What can hang from each mark
q634: q550
q62: q996
q926: q971
q797: q785
q372: q971
q996: q62
q550: q634 q785 q926
q785: q62 q550 q797
q971: q372 q926

Every row comes from one small tree of marks. The marks that hang from a mark follow it in brackets, in the order of their numbers. Every link used is in the known rows. Which tree was each row made from?
Known rows
q550{q785}: [-1.20 -0.67  6.57  3.11  2.10  0.54  3.59 -0.44 -1.49 -0.40 -2.81  1.67
  0.40 -0.84 -0.99  0.18  0.39 -0.68 -2.14]
q634{q550{q785 q926}}: [-0.04 -2.10  5.72  2.54  0.97  2.05  2.34  0.82 -2.37  0.33 -3.61  1.10
 -0.12  1.07 -0.17 -0.73  0.68 -0.33 -1.64]
q550{q926{q971}}: [-2.62 -0.51  5.18  1.42  1.26 -0.28  3.50  0.49 -0.65 -1.09 -2.93  1.31
 -0.73  0.37 -1.29 -0.01 -0.27 -0.53 -1.90]
q971{q372 q926}: [-2.60 -2.51  4.18  1.32  2.21  0.77  4.94  0.09 -0.58 -1.82 -2.98  0.33
  0.98 -0.56 -2.97 -0.77 -0.31 -1.09  1.41]
q785{q550}: [-0.70 -0.46  4.99  1.31  2.25  1.31  6.21  1.15 -1.89 -0.54 -1.84  0.83
 -1.58 -0.75 -0.82  0.45 -0.50 -0.58 -1.17]
q550{q634 q785}: [-0.74 -0.75  6.89  2.81  1.70  0.78  3.92 -0.39 -0.09 -0.13 -1.61  1.74
 -0.63 -0.74 -0.39  0.36  0.99  0.12 -3.29]
q550{q634 q785{q797}}: [-1.02 -0.80  5.94  2.52  1.23  0.76  2.54 -0.98  0.98  0.38 -2.17  1.04
  0.05 -2.46 -1.18  0.41  1.31  0.34 -1.77]
q634{q550{q926}}: [-1.35 -2.80  4.63  1.03  1.57  1.58  3.33  1.65 -2.69  0.02 -3.24  0.31
 -0.81  0.84  0.06 -0.53 -0.05 -0.90 -0.29]
q971{q372}: [-2.64 -1.65  5.22  2.31  1.87  0.08  4.73 -0.83 -0.22 -1.14 -3.27  0.79
  0.05 -1.09 -1.49 -0.98 -0.66 -1.30  0.35]
q634{q550}: [-1.82 -1.59  4.48  1.08  2.82  1.03  4.11  0.59 -3.16 -0.30 -2.64  0.86
 -0.01 -0.21  1.04  0.28 -0.66 -1.10 -0.11]
q785{q62{q996} q797}: [-1.46 -0.70  3.18  0.74  0.56  1.12  1.38 -0.93  0.47  1.43 -1.87 -0.31
 -0.32 -2.96  0.14  1.66 -0.06 -1.98  3.69]
q797{q785{q62}}: [-2.20  1.21  4.59  0.56  1.74  1.99  3.82 -0.74 -1.99  0.78 -2.95  0.78
 -1.11 -1.44 -1.20 -0.15 -0.36 -2.71  0.81]
q550{q634 q785{q62 q797} q926{q971}}: [-0.20  1.62  5.07  1.80 -0.93  2.10  1.01 -1.57  3.04  0.67 -2.69  0.64
 -0.20 -0.85 -1.39  0.35  1.71  0.67 -1.42]
q550{q785{q62}}: [-0.29  0.79  5.97  2.33  1.44  2.21  3.18 -1.20 -0.67  0.41 -2.95  0.92
  0.69 -0.74 -0.40  0.49  0.85 -1.19 -0.69]
q372{q971}: [-2.92 -0.16  5.37  1.13  1.89 -0.77  3.81 -0.39 -1.54 -1.33 -1.73  1.99
 -1.00 -1.38 -0.97 -0.55 -1.07 -1.15 -1.06]
q550{q785{q62 q797}}: [-0.52  0.78  5.01  2.13  0.79  2.11  1.80 -1.79  0.51  0.97 -3.49  0.18
  1.24 -2.53 -1.20  0.54  1.14 -0.93  0.69]
q550{q634 q785{q797} q926{q971}}: [-1.08  0.06  5.59  2.57 -0.22  0.31  1.40 -0.88  2.12  0.03 -2.64  1.43
 -0.45 -0.99 -1.86 -0.04  1.28  1.18 -3.03]
q785{q62 q797}: [-1.81  0.17  3.86  0.51  1.46  1.73  2.76 -1.05  0.26  0.69 -3.36 -0.60
  0.66 -2.76 -0.74  0.75  0.44 -1.52  1.94]
q996{q62}: [-1.77 -0.82  5.41  0.66  2.00  0.95  3.86 -0.03 -1.45 -0.17 -3.82  1.28
  0.96 -0.96  0.28  0.62 -0.41 -2.06  0.51]
q785{q62 q550{q634} q797}: [ 0.26  0.91  3.89  0.11  0.63  3.33  4.64 -0.12  1.51  0.88 -1.34 -0.57
 -1.73 -2.17 -0.43  0.87  0.73  0.01  0.67]

Write each row's tree
[ 0.72 -0.24  4.01  0.06 -0.44  3.88  3.89  0.85  2.00  1.33 -1.95 -1.18
 -2.42 -1.20 -1.24  0.05  1.37  0.20  0.49]
q785{q62 q550{q634 q926} q797}
[ 0.55 -1.20  5.44  2.46 -0.71  2.22  0.94 -0.03  0.18  1.49 -2.11  0.57
 -1.12  0.09 -0.34  0.72  0.84 -1.54  0.90]
q550{q785{q62{q996}} q926}
[-1.13  0.25  3.87  1.10  0.23  0.82  3.75  0.79  0.38 -0.31 -2.91  0.59
 -1.37 -1.02 -2.18  0.18 -0.24  0.42 -0.76]
q785{q550{q926{q971}} q797}
[-0.24 -1.83  7.01  2.64  0.50  1.37  3.21  0.60  0.43  0.23 -2.25  1.12
 -1.34  0.29 -1.29 -0.54  1.61  0.25 -3.46]
q550{q634 q785 q926}
[ 0.50 -0.44  3.46  2.01 -0.16  2.45  0.02 -1.36 -0.71  2.11 -2.16  0.39
  0.54 -1.80  1.40  1.26  0.14 -1.20  3.10]
q634{q550{q785{q62{q996} q797}}}
[-1.75  0.36  3.92  0.74  0.74  1.37  2.39 -0.61 -1.62  1.43 -1.68  1.07
 -2.02 -1.67 -0.33  0.72 -0.93 -3.25  2.41]
q797{q785{q62{q996}}}
[ 0.94 -0.12  4.89  0.22  0.02  3.95  5.24  1.54  0.82  0.67 -1.32 -0.45
 -3.05  0.51 -0.58  0.12  1.08 -0.09 -0.87]
q785{q62 q550{q634 q926}}
[ 0.86  0.93  4.05  0.43 -1.16  2.35  3.49  0.87  1.79  0.83  0.27  0.79
 -3.60  0.84  0.38  1.44 -0.17 -0.04 -0.28]
q785{q62{q996} q550{q634 q926{q971}}}
[ 0.08  1.66  5.97  1.98 -0.50  2.21  2.24 -0.96  1.93  0.06 -2.02  1.38
 -0.74  0.82 -0.59  0.25  1.42  0.41 -2.96]
q550{q634 q785{q62} q926{q971}}
[-0.57 -0.66  4.48  0.82  1.40  1.56  5.15  0.64  0.65  0.23 -1.18  0.20
 -1.97 -2.35 -1.01  0.61  0.33  0.57 -0.78]
q785{q550{q634} q797}
[-0.15  1.22  3.79  1.70 -0.69  2.60  0.29 -1.40  0.16  0.86 -3.93  0.61
  1.06 -0.16 -0.36  0.06  0.74  0.12  0.25]
q634{q550{q785{q62 q797} q926{q971}}}
[-0.36  0.76  4.10  2.30 -1.58  1.10 -0.70 -1.53  1.83  1.29 -2.61  0.87
 -0.14 -1.26 -0.93  1.12  0.59 -0.73  1.29]
q550{q785{q62{q996} q797} q926{q971}}
[-0.10  1.10  3.65  0.56  0.29  2.58  4.01  0.23 -1.82  1.58 -0.90  1.07
 -3.32 -1.22 -0.55  0.83 -1.20 -2.60  2.21]
q797{q785{q62{q996} q550}}
[-0.76  0.24  4.20  0.79 -0.09  1.19  4.01  0.83  1.74 -0.20 -1.63  0.60
 -2.43 -0.89 -1.80  0.26  0.41  1.26 -1.92]
q785{q550{q634 q926{q971}} q797}
[ 0.39  0.87  4.68  0.04 -0.29  4.15  4.90  1.23 -0.14  1.22 -1.65  0.25
 -4.14  0.04 -1.89 -0.76  0.48 -0.97 -0.73]
q797{q785{q62 q550{q634 q926}}}
[-0.92 -0.45  5.08  3.47 -0.29  1.08  2.29 -1.12 -0.17 -0.99 -3.82  1.91
  0.52  1.58 -1.14 -1.66 -0.29  0.33 -1.47]
q634{q550{q785 q926{q971{q372}}}}
[-1.15 -0.52  4.06  3.16 -0.72  0.98  0.97 -1.66  0.95 -0.38 -4.53  1.21
  1.13 -0.16 -1.80 -1.61 -0.07  0.56 -0.05]
q634{q550{q785{q797} q926{q971{q372}}}}
[-1.13 -0.19  6.24  3.59 -0.54  0.50  3.08 -1.38  2.63 -1.11 -2.64  1.98
 -0.81  0.78 -2.21 -1.49  0.65  0.95 -3.17]
q550{q634 q785 q926{q971{q372}}}
[-0.41 -0.67  5.29  0.81  0.43  2.33  5.31  1.92 -1.03  0.64 -1.53  1.07
 -4.43 -0.15 -2.41 -1.07  0.14 -0.58 -2.20]
q797{q785{q550{q634 q926}}}
[-1.57  1.31  4.68  1.05  0.41  1.15  4.79  0.94 -1.82 -0.33 -2.61  1.99
 -3.09  0.29 -2.75 -0.80 -1.03 -0.81 -2.10]
q797{q785{q550{q926{q971}}}}
[ 0.55 -0.10  5.64  2.27  0.03  1.99  1.99 -0.95  1.03  1.27 -0.37  1.18
 -1.28 -0.78  1.06  1.49  0.83 -0.96 -0.14]
q550{q634 q785{q62{q996}}}
[ 1.12 -1.18  3.33  0.18 -1.37  3.27  2.47  1.08  2.27  2.08 -0.61 -0.87
 -3.38 -1.39 -0.37  1.09  0.73 -0.36  2.19]
q785{q62{q996} q550{q634 q926} q797}
[ 0.95 -1.57  3.57  1.85 -1.40  3.02 -0.84 -0.45 -0.22  2.48 -2.92 -0.19
 -0.16 -0.83  0.48  0.57  0.79 -1.01  2.83]
q634{q550{q785{q62{q996} q797} q926}}
[ 0.24 -1.30  4.41  2.28 -1.25  2.10 -0.44 -0.68  1.27  2.11 -2.86 -0.09
 -0.51 -1.72 -1.08  0.64  1.12 -1.33  2.29]
q550{q785{q62{q996} q797} q926}
[ 0.22  1.71  3.59  0.02 -0.73  2.87  3.51  0.07  2.58  0.48 -1.58 -0.17
 -2.08 -0.84 -1.24  0.53  0.79  0.80 -0.54]
q785{q62 q550{q634 q926{q971}} q797}
[ 0.27 -0.06  3.71  0.48 -0.87  3.15  3.17  1.29 -1.31  1.95 -1.56  0.50
 -4.09 -0.22 -1.46  0.01 -0.59 -2.38  2.03]
q797{q785{q62{q996} q550{q926}}}
[-2.21 -0.48  5.45  1.15  0.95  0.03  3.66  0.54  0.82 -0.91 -1.78  1.27
 -1.76  0.43 -0.82  0.20  0.29  0.28 -3.04]
q550{q634 q926{q971}}
